Each row was made from one walk, in order. Every step used is in the known rows, and no mark comes twice. Write each row's walk.
Known rows
l/s/w: -53	11	-9	28	-20	-7	-8	-23	-30	-26	7	-35	3	15	-8	7	-3	-36	38	22
w/s/l/u: 1	41	29	41	-3	-16	-16	-28	6	-8	32	-80	-8	-16	-18	-4	20	-31	20	17
m/w/p/l/t: -18	-1	33	8	-50	45	16	-18	-40	44	1	-2	32	21	-50	37	-18	-12	1	-16
t/l/s: -21	-19	-16	23	-10	-33	5	-15	4	-1	22	-22	0	11	18	-1	-44	-28	28	20
s/w/p/l/t/y: -51	15	61	14	-66	29	10	-1	-29	-15	34	-25	40	56	-69	33	-13	-12	29	-18
l/s/w/p: -40	3	9	40	-31	7	-1	-13	-14	-14	-7	-35	3	20	-14	18	0	-42	33	4
m/w/p: -7	-15	14	19	-36	28	12	-12	6	48	-39	-2	-6	16	-18	18	7	-7	-1	-19
s/l/t/y: -19	28	49	18	-41	-1	-15	-29	-5	-17	41	-25	37	50	-35	23	14	3	25	-18
m/w/s: -21	14	-17	24	-32	24	-11	-11	-19	10	-12	-35	-9	14	1	-7	0	-34	48	19
t/l/s/w/p: -42	-13	5	51	-47	-27	11	-18	3	-12	5	-27	-1	26	-22	16	-28	-37	31	16
p/w/s/l/t/y: -28	63	41	30	-63	17	-16	-25	-32	-24	55	-70	36	41	-34	10	-10	-18	50	-14
m/w: -20	-8	-3	8	-25	15	4	-23	-11	36	-24	-2	-7	11	-12	7	5	0	5	0
w/p/m: 15	-12	52	11	2	3	22	7	17	14	-19	-3	-12	2	2	9	-20	-1	-7	-7
m/w/s/l/u: -17	35	24	47	-28	0	-12	-50	-4	28	7	-83	-14	-7	-29	3	25	-32	25	17
p/w: -6	15	5	-4	-14	9	12	-8	-20	21	0	-12	3	-14	-12	1	-20	13	-17	-14
p/m/w: -17	-10	32	8	-12	4	17	-27	-10	40	-29	-6	-19	7	-4	3	-16	5	3	11
t/l/p: -7	-29	13	10	-8	-20	25	8	23	21	10	-18	13	-6	-17	25	-15	-12	-14	20
p/m/w/s/l/t/y: -37	38	67	42	-59	12	-12	-45	-23	-4	25	-66	15	62	-25	12	-6	-24	71	13
m/w/p/l: -29	-7	20	13	-27	37	18	-18	-18	52	-18	-16	-6	13	-26	3	-25	-8	1	-30
w/s/l/t/y: -21	48	35	34	-47	9	-28	-17	-14	-44	54	-58	33	53	-22	8	9	-30	67	1

Which walk is each row?
-10	21	10	11	-14	33	10	18	-20	14	11	-71	18	-21	-9	15	-12	-39	12	14
l/p/w/s
-55	-4	-12	40	-34	-40	2	-30	-13	-23	19	-26	-2	22	-16	5	-29	-30	38	33
t/l/s/w
-27	8	53	21	-21	6	21	-12	-9	21	11	-48	-3	-15	-65	20	-1	-12	-17	-2
s/w/p/l/u
-15	5	6	23	-31	-1	21	12	-3	16	24	-63	12	-16	-18	12	-39	-34	11	24
t/l/p/w/s
-17	9	20	23	-20	12	2	-15	-17	14	-18	-38	-22	10	10	-9	-22	-27	47	30
p/m/w/s
-21	-5	37	23	-11	28	16	-2	-10	32	-19	-65	-4	-1	-1	18	-8	-45	32	39
l/p/m/w/s
-31	35	33	47	-20	-3	-10	-50	-18	4	-6	-55	-25	18	-7	-20	-9	-21	47	15
p/m/w/s/l
-20	5	21	27	-36	5	5	-2	-2	-11	-17	-3	-1	15	-40	17	18	-8	4	-5
s/w/p
-23	45	12	41	-56	16	-27	-48	-41	-9	18	-40	26	30	-37	16	18	-32	48	18
m/w/s/l/t
-16	26	52	39	13	-3	-3	-15	-2	-13	17	-80	-1	-4	-3	1	-3	-39	28	24
w/s/l/p/m
-20	60	6	35	-23	3	-17	-31	-29	-15	25	-63	-3	-3	-14	-23	-14	-15	27	-12
p/w/s/l
-10	1	22	-6	-5	23	25	7	-13	41	-1	-39	23	-25	-22	28	-7	-7	-30	-7
l/p/w
-21	-25	48	6	-5	18	32	-13	-2	59	-32	-32	0	-4	-14	31	-4	-12	-9	20
l/p/m/w
-16	11	29	23	6	-1	1	-21	6	11	10	-43	16	-4	-24	17	23	-13	-12	-7
s/l/p
-34	0	61	31	-7	2	18	-49	-4	51	-19	-49	-3	3	-29	20	8	-6	-9	4
s/l/p/m/w
-45	-10	8	24	-22	37	13	-26	-32	50	-8	-47	-1	18	0	2	-41	-42	29	-23
m/w/p/l/s
-74	19	-2	22	-10	2	-4	-29	-54	-22	29	-50	3	12	-19	-10	-34	-36	39	11
p/l/s/w
-25	-19	32	35	-26	-7	27	-8	5	36	-7	-57	-9	6	-8	15	-35	-40	31	51
t/l/p/m/w/s
-11	13	19	-12	-13	16	3	-6	-45	-4	39	0	39	5	-33	19	-26	-5	0	3
p/l/t
-28	-2	11	15	2	23	9	-3	-22	13	17	-45	5	7	10	-4	-47	-42	21	-22
w/p/l/s
